What can hang from each mark:
B: T U
T: A H
U: X
A: B U V
H: C T
X: K
C: A U X
D: X
V: A X

Every row comes from one small tree of marks. The marks that hang from a mark follow it in brackets, in alphabetical order. Every link used is in the known rows. Which tree was each row made from?
Known rows:
A[V]: [ -7.7  -7.2  -4.9   2.1  -9.2  -9.7   6.3   0.4  -3.2 -12.6  -2.9   9.8
   0.9   6.8  18.2  -5.6   6.0  -6.7  13.2   8.2   2.2   3.1  14.6  -3.1
  -0.8]
H[T]: [ -2.1   5.2  20.1  -7.6  15.0   1.2   2.3  -0.5   0.8  -4.0  20.0   2.3
  -1.3   1.2 -11.3  12.5   1.9   0.9  10.8   8.2   9.3   9.6 -13.3   1.7
   3.3]
C[A[B[T] V[X[K]]] U]: [ -0.4 -19.6  -3.3  -0.9  16.4  -7.2   7.6  44.4 -29.3 -25.0  17.9  -7.2
 -29.1  21.5   2.8   4.2  38.5  13.4  18.5   2.9  11.0   0.6  39.2  21.1
  23.0]
B[T U]: [ -2.8 -10.1  -3.9  -7.4  29.6   9.5  31.1  22.8  -3.2  -5.8  12.9 -14.1
   0.9   1.2  -6.2  -9.0  17.6 -11.0   0.1  19.0 -10.6 -10.6  -1.1  11.5
 -13.0]
B[T[H[C]] U[X]]: [-10.1  -3.6  18.0  -3.4  60.9  -0.6  39.9  17.7  15.3   0.0  48.8 -10.3
  18.3  -5.4  -7.5   2.4  35.1 -13.8   5.3  -1.3  27.4   8.7   4.6   9.2
   2.5]
H[C[U X[K]] T[A]]: [ -6.8   7.8  42.6   8.1  71.5  -5.8   1.6  -2.0  27.8   0.5  36.3   3.3
 -22.4   1.8 -17.0   9.6  16.3   5.9   0.0   4.9  32.9  41.4   8.5  28.7
  23.4]
T[A]: [ 1.5 -5.0  7.6  9.2 23.1 -9.4 -4.6 -5.7 -3.6  4.2 -9.7  0.8 -1.9 -2.9
 11.1  9.0  4.8 -9.5  0.3 -2.8  1.6  7.7  2.4  8.2 10.4]
C[X]: [ -1.2  -5.7   7.4  -3.7  11.7  -9.9  -0.8   3.8   9.8   2.8   4.1   4.0
  -2.8  -2.0   8.6  -0.8  -7.4  -1.0 -11.3  -6.7  -5.9  11.7  11.3  11.0
  -1.0]
H[C[U X[K]] T[A[B]]]: [ -9.0   6.3  36.6   4.6  62.6 -11.1  -1.6  18.9  25.3   3.6  32.9   0.0
 -28.0  21.1  -3.5  15.2  12.2   5.8  17.5   1.2  38.0  35.3  19.7  28.3
  21.1]
B[T U[X]]: [ -5.8 -11.9  17.9   1.9  42.9   2.5  29.6  24.2   4.5  -2.2  17.3 -11.8
   7.6  -3.1 -11.9  -6.0  19.8 -14.0   0.8  10.2   2.1  -2.8   0.2  18.1
   3.9]
B[T[A[V[X]] H[C]] U]: [ -6.6 -22.9   1.6   0.6  71.2 -12.4  41.9   3.7 -13.2 -23.0  32.3  -6.0
  24.1 -17.2  28.4  15.8  55.1 -29.2  11.8   0.8  15.0  10.9  21.5  10.8
  -1.5]
A[B]: [ -2.4  -2.4  -6.1  -3.1 -10.1  -5.5  -2.9  19.6  -0.9   2.4  -1.5  -2.6
  -5.5  17.5  14.5   2.3  -4.1   1.6  17.1  -2.8   4.7  -5.6  12.1  -0.2
  -2.3]
D[X[K]]: [  7.6  -4.7  -2.8  13.2   1.0   3.7  -5.9  -4.4  -1.3   6.1  -4.7 -10.4
   2.0 -17.9   3.6 -15.4  27.8  11.5   8.2  -1.6  -7.6  -1.6   4.5  28.8
   7.5]
A[U]: [  2.5   2.9  -4.4  -2.6   0.2   6.2  12.5  12.4  -6.7  -0.8   9.1   8.7
  -5.9   9.7   0.6  -8.8   2.5 -14.9   3.8  20.6   2.2  -9.7  10.2   0.7
  -8.2]
H[C[A[U V]] T]: [-10.4  12.4  29.1  -6.1  30.8 -13.9  30.2  14.1 -12.2 -10.6  39.9  28.0
   1.6  15.6   0.7   8.8   6.8  -6.5  22.8  33.9  43.7  29.5   0.5  -8.3
  -1.7]
U[X[K]]: [  4.8  -8.2  13.9  14.9  11.3   0.9 -14.4  -0.7  16.1   5.4  10.0  -6.1
   4.4  -1.8 -15.0 -10.6  15.3  11.9   9.8  -5.3  12.2   0.9   3.4  27.9
  29.6]
B[T[A[V]]]: [ -7.0 -15.3  -2.0   2.6  19.1 -16.6  11.5  12.2 -17.5 -16.6   0.3   5.2
  -6.6   5.3  20.7   2.3  18.1 -21.1  17.8  17.6  -3.4   6.4  13.8  12.1
  14.8]
T[A[U]]: [  3.0  -2.2   2.4   6.7  23.9  -2.7   9.9   6.1 -12.8   1.9  -0.1  10.0
  -7.5   6.7  11.8   0.1   6.2 -23.2   3.8  18.6   5.4  -2.2  12.3   9.0
   2.5]
B[T[A[U[X] V] H]]: [ -5.4 -14.9   7.2   2.4  40.5 -18.7  24.3  25.6 -19.5 -15.9  33.9  14.3
  -4.4  10.7  27.2   0.0  40.3 -40.6  22.8  15.2  15.3   1.7  36.9  18.9
  22.6]
B[T[A[V] H] U[X]]: [-10.3 -24.9  12.2   7.2  61.0 -18.4  31.5  17.1  -6.5 -14.9  25.6  -5.0
   7.2   3.2  28.8   1.0  47.5 -31.0  16.2   0.7  11.4   5.1  29.2  22.4
  13.7]
V[A[B[T U]]]: [ -3.3 -24.9   2.2  -7.4  36.5  -7.6  32.1  21.5 -14.7  -0.6   2.3 -20.6
 -10.5  14.3  25.1  -4.6  19.7 -20.0   8.8   4.3  -4.2 -17.7   8.0  11.3
  -5.3]
C[A[B] U X[K]]: [  1.0  -3.5  13.0   2.5  21.9 -10.8  -7.0  36.9   5.6   4.8  12.0  -4.4
 -38.0  30.3   0.9  -3.9   6.3  25.5  -3.6 -12.7  14.7  13.8  37.7  25.4
  13.4]
B[T]: [ 0.1 -3.4 -6.1 -8.2  5.2  2.5 10.8 17.7 -9.3 -5.9 11.8 -5.6 -5.6  0.2
 -8.3 -1.8  7.0 -6.6  4.0 13.0 -8.5 -4.4 -2.2  5.8  5.5]

Write each row's tree:
[  2.8  -1.6  19.2   5.0  31.9  -4.9  -5.9  17.3   8.7   1.7  13.8  -1.5
 -32.7  13.6 -11.7  -7.9  11.0  24.7 -22.0  -9.6   8.4  17.9  25.0  24.9
  16.2]
C[A U X[K]]
[  1.1 -34.7 -21.0  -0.8  15.5   1.2  20.0  33.6 -10.7 -24.0  14.8 -18.6
   6.1  10.0  18.1 -11.4  41.8  -3.7  35.4  18.1  -4.6 -19.4  29.4  31.4
   0.6]
A[B[T U] V[X[K]]]
[ -4.0  -9.5   9.5  -3.2  15.1 -23.1  19.1  23.3 -13.6  -6.5  12.6  25.3
 -10.8  18.3  25.3  -8.7   0.2  -9.3  -2.6  15.1   7.9  14.2  33.7   7.7
  -4.7]
C[A[U V] X]
[ -2.2  -5.0  -2.6 -12.2  16.7  -5.5  21.6  51.3 -13.4  -2.2  44.5   1.9
  -8.9  24.2  10.4   0.2  25.7 -23.5  26.6   6.5  15.4 -15.6  34.1  13.1
  10.3]
A[B[T[H]] U[X]]
[ 14.9 -27.5  -6.6   3.3  15.8  -3.1   3.2   1.2 -20.9  -2.4   5.9  -7.6
  -5.6   5.4  23.8  -4.6  29.4 -11.3  13.3  -0.7   4.2 -25.2  24.4  24.0
  14.3]
V[A[B U] X[K]]
[-10.1   8.9  35.9  -8.7  40.4  -9.7  11.3  -1.8  22.5   2.1  36.1   9.3
   5.9  -5.4  -8.0  13.6  -7.8   0.4   1.2   2.9  23.3  36.7 -10.0   3.6
   1.2]
H[C[X] T]
[  0.7 -11.6  28.2   9.4  32.2 -12.9  16.5  -5.5  -8.8   7.1   7.6   7.4
  -2.3   0.3  11.9  -6.0  12.2 -27.0  -4.2   1.1  15.4  -5.0   7.5   8.1
  17.0]
V[A[U[X]]]
[  3.0  -2.0  23.4   0.1  38.2  -5.2  18.4   3.5 -14.6 -17.7  46.4  16.6
   9.9   0.0  -8.6   6.9  29.4   5.6  24.7  27.0  40.3  22.6   3.7  14.1
  15.3]
H[C[A[U V[X[K]]]] T]
[ -2.6   4.9   8.8   4.6  42.3 -12.6   6.6 -14.3   5.8   3.6  21.2   4.2
   9.9  -7.2  16.3  17.6  20.0 -10.8   4.2 -14.1  27.2  19.2   5.9  -0.6
   8.9]
T[A H[C]]
[ -8.4 -12.9  10.7  -2.4  12.7 -23.5  23.9  58.6 -29.3  -7.6  23.2  15.9
 -12.4  33.8  17.3  -4.9  12.5 -15.6  31.5  22.8  22.5   3.3  33.0  10.4
  15.4]
C[A[B[T] U[X] V]]
[  2.0  -2.2  12.1  14.2  44.2 -11.4   3.1  17.2  11.5  11.5  38.1   4.8
   1.9  18.1  15.0   1.1  32.8 -11.4  35.6  -0.1  48.9   7.1  32.0  28.0
  27.1]
T[A[B U[X[K]]] H[C]]
[ -0.9 -31.0  10.9   9.6  49.9  -8.8   9.7   9.0  -4.9 -20.0  13.4 -11.4
   7.8   7.0  26.4  11.2  41.9  -7.4  41.2   8.9  14.1   2.5  20.8  36.8
  10.3]
H[T[A[B[U] V[X[K]]]]]
[ -3.9 -31.6  -7.3   4.5  43.8 -19.1  20.7  11.3 -15.2 -18.4   8.7  -7.8
  13.0   3.9  57.2  17.6  43.8 -24.1  22.5 -18.2   9.3  -6.1  43.5  13.5
  -7.0]
T[A[B[U] V[X]] H]
[ -8.5 -12.0  15.9   7.0  19.5 -14.5   6.0  55.0 -11.4 -13.0  22.3  -1.5
 -33.9  36.1  -3.0  -6.3  29.3  12.3  26.5   5.5  26.7  10.6  38.4  25.1
  35.7]
C[A[B[T] V] U[X[K]]]
[ -2.6 -22.6   6.0   2.4  30.3 -10.4  24.1   2.9  -4.8   5.5  -9.1 -15.7
  -5.1  13.7  33.4  -3.6  12.4 -14.2   5.1  -9.2   5.0 -14.1   9.8   5.5
 -11.4]
V[A[B[U]]]
[ -4.8   2.4   7.6 -10.1  20.0 -14.7  14.3  38.8 -12.5   5.8  20.1   1.0
  -4.5  17.7  -2.1  11.8  -0.9   8.1  17.1   6.2  27.0  18.7  -1.4  -3.5
   6.6]
H[C[A[B[T]]]]
[  2.1 -17.0  -1.0 -16.0  43.3 -11.0  36.6  16.7 -28.6  -7.6  44.1  -3.9
   3.0   0.8  29.1  14.8  38.8 -33.2  12.8  -6.0  20.8  -9.7  22.4   1.1
   4.4]
V[A[B[T[H[C]]] U] X]
[ 10.3 -36.6   1.3   8.5  37.8  -2.4   9.8  -6.5  -7.3  -1.6  -2.8 -27.2
   7.5  -2.4  25.4  -3.3  36.7  -1.6   7.4 -14.6   1.2 -21.9  14.2  27.8
   4.8]
V[A[B[U]] X[K]]
[  2.5   1.0   2.3  -4.6   3.9  -9.8  11.0  37.9 -21.6   6.7   8.5  10.2
 -15.5  30.1  11.4   0.2  -4.4  -1.5  14.6  11.4  15.7  -3.1  20.2  -0.5
  -4.5]
C[A[B U]]
[ -6.1   3.0   9.0  -7.4  31.1 -12.9   8.5  -2.9  20.3   4.7  34.0   6.0
   9.0  -6.3  14.4   7.2   8.0  -2.7  -8.0 -19.3  19.3  22.1  16.3   1.5
  -3.6]
T[H[C[X]]]
[  6.3 -22.4   8.2   2.8  25.5  -7.0  11.7  29.8 -13.1   5.0  21.8  -7.6
 -17.5  20.3   8.6 -16.9  28.6 -17.6  26.3  15.0  14.0 -19.7  20.0  33.9
  32.8]
V[A[B[T] U[X[K]]]]
[  5.7 -27.0  -3.1 -11.0  24.2  -8.3  25.7  23.9 -39.2  -8.2  15.0  -5.6
  -7.8   3.4  23.2   5.8  24.0 -31.0   8.3   7.2  -5.2 -22.5  18.9  10.4
   7.3]
V[A[B[T] U] X]
[  0.0 -23.5  -9.7 -14.6  13.4 -24.0  13.5  37.0 -42.0 -22.6  28.3  -1.9
   0.6  11.4  34.8  20.5  36.3  -4.5  21.2 -14.5   7.7  -1.1  35.5   3.6
   9.7]
C[A[B[T[H]] V[X]]]
[ 14.2 -31.0  -9.9  -5.0  20.5  -0.6  14.1  20.0 -31.4  -7.8  17.8 -13.1
 -11.0   7.0  16.2  -6.4  37.2 -17.4  17.3  12.2  -3.0 -29.0  21.1  30.3
  19.3]
V[A[B[T] U] X[K]]
[-10.6  -1.8  20.0  12.0  47.0 -23.3  24.6   3.3   3.0  -5.6  33.9  23.4
  10.6   4.7  28.9   6.2  31.5 -32.5  23.3   6.2  43.8  20.3  31.0   4.8
  16.7]
T[A[U[X] V] H[C]]
[  9.0 -28.7 -14.7   6.9  26.8  -2.5  12.5  16.3 -28.3 -23.8  14.9   3.1
  -0.9  -2.1  12.8  -6.6  43.7 -23.2  23.0  32.5  -4.4 -10.5  28.2  35.7
  23.2]
B[T[A[U V[X[K]]]]]
[ -0.3  -9.7 -10.0 -13.8  34.2   8.1  34.0  20.2  -4.9  -8.7  30.7 -15.9
   1.3   2.0   5.2  -5.1  34.4 -13.9   0.6   4.9  -7.5 -14.5  12.1  10.3
 -13.2]
B[T[H] U]
